Each row comes from the steps of one path. Every step used is in the known rows, and no mark comes twice. Write the path behind each row, first mark first.
Known rows
L/T/W/K: [  1   5 -18  12 -14  21   5  14  -6  -6  11  31 -33 -28  37 -19  16 -14
  14  -5   9  12   5  -1  -1 -23   2  20 -42 -20  12  -9  19  28]
S/D: [-13   4   1 -12  -3  -5 -21 -19  -8  -2 -18  23 -10  -9   3 -10   0  -7
 -15  -7 -23 -13  28  -2   4 -12  14  -2  34 -17   1 -18 -21   2]
G/L/T/R: [-18  26 -28   8  11 -11   5   6  -8   9  -9 -26   1 -26   5 -17   3  18
 -36   1  -2   8  30  24   2  10 -21  -1 -44 -11  -3  14 -19   5]
R/T/W: [  8   8   6  16 -17  11 -11   6  19 -14 -25   7 -17 -22  15  -4  -8 -17
   6  -7   9  21  -9   9  12  -8   5   6 -21 -14   7 -26   8   6]
D/R/T/W/E: [ 22  10  23  15 -15 -29 -24  17  21   0 -32  -2 -17   2  -6   5  -4 -17
  19  23  41   8 -16  14  12 -10  29  -3 -25  10   8 -45  35 -18]
G/L/T/R/D/S/M: [ -8   3 -28  -2  30 -21  43  -1 -15   6  21  27  26  27   1   9 -17  20
  -7   0  -5   4  -3 -16  -5  28   5  -1 -41  32  -9  19 -28  25]
K/W/T/L: [ 12 -29 -13   8   1  17   8  50  -5   7  11 -27  -8 -35  -1  14 -17  -8
   3  10  16 -21  -7  18  -9   7 -26 -17  -9  11 -10   9  31 -13]
K/W: [  5 -22  16  -1  -6  18   4  22  19  -1  -3 -26 -13 -32  -2   0   2 -12
   2   5  -1  -8   7  14  -6  11 -17   9  27 -16   3 -13  11 -14]
U/G: [-24 -21  22  -6   5  40 -37   6  -3  -2   9 -20   4   6 -12 -25  23   4
   2 -11 -20  -6  13  -4  19 -11 -16 -11  28 -24   8   7  -4 -16]
X/D/S: [ 12  -9   0  -5 -17 -10  36  -9  15 -13  13   7   4  33 -25  -1  11   1
  10   9   6  -5 -16 -15  -2  25  -2 -34  48   9  10  27  -5 -23]
T/W/K: [  9  -6  -5   7 -22  14  -1   6   9  -6  -3  18 -19  -6  30 -12  18 -21
  31  -9   2  20  17   7   0 -35  24  18 -21 -32  16  -5  28  17]
U/G/L/T/R/D: [-45  16 -10   4  21  25  10  18 -16  10   9 -21  11   8   5 -35  10  26
 -23 -10  -6  -7  35  -3   0 -13 -19 -16 -52  -1 -22  32 -21  14]
W/T/R: [-15  -1 -19   7  11   7 -11 -12 -10   9   0 -34  26 -16 -26  10  12  12
   3 -17  14  -2   3   3  -8   4  -4  -1 -52 -15   5   1   9   6]
D/R: [ 17   6  13 -10  -9 -12 -28  30  -1  -4 -19  -7  -3 -12 -14  -7   1  -5
  20  14  -1  -7   4   0  20 -11  13  -4  16  -3   8  -4  17 -13]
E/W: [-15   5   8 -13   4  27   7 -12   2  18   2  -5   1 -25  11 -26   5  -9
 -14  -2 -19 -19  13  11  -2  13 -15   9  33  -9   1   9  -2   7]
M/P: [-16   6  -7   0   0  -5  -2   1  21 -16  10 -17 -15  -1  -6  -6  17   2
  -1  -6 -26   3   4  19  -1 -10 -15   9  38  -4  24 -17 -18 -14]
U/G/L/T/W/K/Q: [  2   6 -12  14 -14  46 -44  30  16   7  23 -14 -20  21  47 -37  34 -15
 -18  -5   5  23  42  13  -1 -30 -13  14 -38 -15 -29  33  18   9]
P/M/S/D/X: [ 25 -25  33 -28  -5 -37 -24 -42 -14  27 -24  24  14  10   8  37 -38  17
 -20   9 -18  19 -15  15 -12 -13  -2  12  80 -34  -1 -17 -14 -16]
M/S/D/R/T/W: [ 23  37   7 -16 -36 -42 -27 -32  10   0 -46  22 -12   9   6   4 -42 -20
  -3  13  26  25 -20  -9  16 -24  18  27  15   3 -27 -32  24 -13]
P/M/S: [ 13 -22  33  -3 -14   1  -4 -26 -17  13 -11 -34  23  18 -12  26 -19  12
  -8   7 -10  13  -8  22   1  -1  -2  21  51 -32  15  -2 -13  -8]
U/G/L: [-21  -9  23 -13   9  27 -43  22   6   9  -2 -41   7  23  -1 -14  18   9
 -14  -1 -32   5  36  16  21 -11 -15 -27   5 -27   6  25  -7 -16]
E/W/K/Q: [  3   8   0   8  -8  49 -15 -30   9   5  26 -20 -16  -1  36 -34  33 -29
 -11  -3  -8  -8  38   6 -29  -3  -7  30  21   2 -13  38  22   8]
K/Q: [ 20  -4   3  14 -10  24 -33   2  10 -18   4 -24  -1  -5  -2 -22  23 -11
 -15  -5  -7  -5  32  18  -2  -1  -2  10  33  -6 -12  12  -4  -9]
L/T/R/D/X: [ -6  -3 -15   2  24 -12  21  12 -13  -4   5  35   1 -44   7 -15  -1  24
  -6  -6  12  -3  -2  -2 -20  -3 -17  -7 -24   5  -7   8  -7  17]
W/T/L/G: [-13  -9  -4   3  10  -1 -14  19 -19   4  12 -14  -8 -31   7  20  11  10
   0 -10  19  -9 -11  -2   2  -6 -12 -19 -29 -10  -7  14   6 -11]
R/T: [ -4   6  21  18   1  17 -26  -8   6 -24 -13 -18 -16 -18   0  -1   3 -11
  -7   3  -5   6  -9  -1   4  11  -9 -12  -9   0  23 -11  -5   2]
T/W: [ 12  -7  -6  -2 -18   4   1  23  13  -3 -17  16  -6 -19   9 -12   1 -10
  15 -12  -3   9  15  19  15 -20  15  10   7 -31   2 -18   8   5]
M/S/D: [-11  11   8 -24 -13 -16 -16 -52 -12  -3  -8   1   2   9  -8  -3 -14  -2
 -24   0 -13   1  15   3   3  -4   2  16  59 -18  -8  -8 -12 -13]
G/L/T: [-11  14  -3  -5   9   2 -13  27  -3   0  -2 -16 -15 -18  15 -13   1  10
 -35  12 -15  -4  21  23   7  13 -18 -23 -23  -5  11  12 -19   8]
U/G/L/T: [-30   1  11  -9  15  31 -32  33  -6  11  10 -28  -7   3   9 -25  14  14
 -34   3 -20  -4  23   7  18   2 -35 -25 -13 -11   1  22 -18  -5]
P/M: [ 11 -25  26  12  -3  16 -10   9 -15  12 -20 -13  10  -3  -2  19  -4   5
   4   2 -23  -2   3  16   4  -9   9   7  25 -31  22 -17 -19   5]
T/L: [  6  -8 -16  12  -5   3   6  25 -20 -13  -4   7 -13 -29   4 -20  -6  -2
  -3   4 -17 -12  19  23  16 -15 -12 -19  28  -2   6  15   1 -10]
X/D/S/M: [ 17 -25  13  -1   2   4  37  -6   6 -14  25  30   9  48 -24  21   3   4
   9  -2  -7  -9 -32 -29  16  37  13 -20  51  18   9   9 -20  -7]
X/D/R/T/W: [ 30  29  17  18 -36  -6  11  36  28 -17 -34  12 -25  10  -3   3 -12 -15
  13  11  40   6 -27 -12  23  -8  21 -12 -11  14 -17 -13  23  -9]
G/L/T/R/D: [-27  27 -23   8  15  -3  33  18 -13   0  -5  -9   3 -11  10 -20  -3  21
 -25  -3   2  -6  37  12 -11   0  -3 -10 -61   7 -12  23 -23  25]

Which path is each row?
[ -8  -4 -22  -9  12  25  13  15 -23  24  17  -6   3 -32  15 -11 -15  -2
 -16   0  -3 -31   3  14  -5   7 -26 -17  -3  17 -12  30  18   2] -> E/W/T/L
[-28  11 -22 -10  16  21  12 -30  -7  37  10 -31  26 -27  -8  -3   7   6
 -14 -19  10 -14   4   2 -18  17 -20  15 -37  -6 -12  14  12  11] -> E/W/T/R
[ -4 -28 -18  -3  31  -1  29 -18 -15   2  29  18  52  40 -29  36  -7  13
  31 -19   9  -5 -29 -37 -14  20  27   1 -49  30   0   3  -1  22] -> W/T/R/D/S/M
[  4 -20 -15   5  18  -9  41 -24  -9  -7  16  32  37  33 -20  11  -3   9
  27 -15  -9   1 -11 -29  -2  11  25  14  -2  18  -2   3 -15  17] -> T/R/D/S/M
[-16 -16 -21 -14  37  13  48 -36 -13  30  38  20  53  26 -12  23 -12   7
  14 -19   2 -19 -28 -38 -26  34   8  14 -34  38 -18  18   5  31] -> E/W/T/R/D/S/M
[  0 -32  28   8   3   3   7  10  20   7   6 -38 -16 -12 -16   8  14  -9
   1  19  17 -20  13  29 -18  20   0  -2  27  -9  14 -30  15 -26] -> K/W/E
[-10 -10   4   1  17   8   1   7  13 -19  22   8  -8  18  -6  16   9   6
  -4 -17 -38  -2 -12   7  16   0  -2  22  41   6  23 -40 -33  -2] -> S/M/P
[-18  -3   4 -20  16  35  -7  -5  -2  27  15 -21  13 -19   3   3   5  -2
 -14  -8  -4 -27  -2   2 -13  22 -14  -5 -13   2   0  13  12  12] -> E/W/T
[ 18  28  30  17 -19  -2  -2  20  14 -25 -23 -12 -23   9 -17   6   0  -6
   4  19  27  -6 -26 -20  17   9   9 -31   3  27  -2   4  10 -17] -> X/D/R/T
[ -8  -2  -1   9  -1 -11   2  13 -14  -4  -3   1 -26 -39  15  -7  14   3
   0  -4   1  -2   8   8  13 -14 -11  -5  17 -19  -8   7 -10 -19] -> T/L/G
[ 10 -34  11  -8  18   4  21   1  -8 -18  24  44  23  39 -10  16  -6   0
  27  -4 -22  -8 -17 -32   1  14  27  -7  21  27  11   2 -12  15] -> R/D/S/M
[  3 -22 -11 -12  14 -19  11 -17  19 -12  35  19  10  38 -15  23   3   2
  18  -6 -37  13 -34  -9   3  18 -10  17  57  19  28 -24 -24 -16] -> D/S/M/P
[ -9 -13 -12   7   5  11   7   4  10  21   2 -52  15 -31 -24  20   6   0
   4  -9  28  -3  -4   8 -22  16 -19  19 -42 -15 -12 -11  24  -5] -> K/W/T/R
[-24  -3 -15   7  16  14  16  -1 -14   0   6 -20  28   0 -19   8   8  15
  14 -21  17 -13  10  -8 -19  -7  17  -8 -69   4  -4  11   6  22] -> W/T/R/D
[-12  14  12  26   1  -6 -14  -2  -7 -19 -10  -3 -37 -42  22   3   6  -4
  -9   0  12  10 -14  -7   6  -3 -21 -11  -9  -1  -4  -1  -8 -14] -> R/T/L/G
[ 35  20  25  -2 -40 -39 -23 -30  -6  24 -60  19   2  22   9  31 -58 -12
   1  15  19  30 -33  -3  10 -33  25  42  24 -13 -25 -47  10  -4] -> P/M/S/D/R/T/W
[  1   6  -5   3   2 -17   8  34  11  14  -4  -7 -18  -3  20  -7   3   4
 -25  15  17   0  26  46   0   4   9 -16 -34 -11   6 -24  -3   2] -> G/L/T/W/E
[  6 -14  -7  -1   3 -11  48 -10  29 -19  41  23   0  62 -23  24   9   8
   9  -5 -19   0 -42 -19   5  29  -3  -4  71  31  13  -8 -32 -22] -> X/D/S/M/P
[ 18  14  18  -2 -21  -6  12  35   9 -13 -14  -5 -12  16 -22  -1   7   1
  12  13  17 -19  -3  -8  22  -3  17 -26  29   8 -10  10   9 -19] -> X/D/R
[-15  19 -41  -5  11 -33  40  -1  -5   7   8   4  19   8   1 -16  -9  17
  -5   8   4   9  13  -1 -22  16 -11 -15 -48  23  -5  39 -14  14] -> G/L/T/R/D/S
[ 17  21  40  -4 -24 -34 -40 -44 -17  15 -48  -6   6  23  -7  34 -46  -7
 -12  23   7  16 -31 -12   2 -13  14  25  33   2  -8 -31  -6 -12] -> P/M/S/D/R/T
[ 14  -3   5  22 -14  32 -36 -13   5 -23  18 -22 -14   8  17 -19  39 -24
   3  -3  -3   5  37   7 -18 -16   9  18   5  -8   4  25  16   2] -> W/K/Q
[-21   3 -45   8  26 -20  59 -19  -1 -14  46  41  12  25 -13   3  -1  19
  10 -14 -12   3 -35 -27 -16  17 -14  32  -2  45   2 -19 -38  17] -> L/T/R/D/S/M/P
[  5  17   6 -22 -12 -27 -38   4  -9   6 -32  24  -8  -2  -6  -9  -8 -11
   4  10 -10 -12  15 -11  15 -22  23   2  30  -3  -9 -21   2  -8] -> S/D/R
[-17   7 -41   4   8 -20  47 -18 -15  -5  19  25  17  -8 -13 -23   1  10
  14  -2  11  -4  -7 -23 -23  13 -13   1 -24  23  -3  17 -12  16] -> L/T/R/D/S
[ 12  20  26   7  -8  -8 -43  11   6 -15 -30 -14 -15 -15  -9   2  -6 -15
  11  20  11   4 -18 -10  16  -2   5  -9 -12  15  12 -14  16 -11] -> D/R/T
[-11 -10 -30  -6  11 -15  25 -23  -6   6  17  -6  47  23 -29  13   1  11
  33  -9  21   1 -13 -23 -32  10   9 -14 -52  20   0  27  13  12] -> W/T/R/D/S
[ 13  -6  16 -41  -1 -38 -29 -45   1   6 -11  27   1  -5   3   8 -22   7
 -22   5 -13  14  -5  10  -6  -4  -7   2  75 -22  -3  -4  -1 -23] -> M/S/D/X
[ 13  32   5   5 -30 -19 -37 -15   7  -4 -38  44 -36   3  36  -3  -9 -39
  25   8  18  22  -7 -25   3 -46  37  20 -40   1  -6 -31  35  14] -> S/D/R/T/W/K
[ -2  12 -13  -6  27 -25  17  23  -3   7  -5  12   2 -26  22  -8 -12  31
 -23   5   2   9  16  20 -20   0 -17 -24 -47   5 -10  26  -9  14] -> G/L/T/R/D/X
[ 19 -36   7 -10  13  -3  -3 -10  -2  -5  20  27  21  23 -16  17  -3  -3
  18  -1 -24   4 -23 -21  16  27   9   4  36   8  23 -10 -11  -4] -> D/S/M
[ 26  27  17  25 -40   7  10  21  24 -22 -19  14 -39  19  19   3   5 -26
  33  13  45  18 -24 -24   9 -24  29  -7 -39  11  -3   2  44   5] -> X/D/R/T/W/K
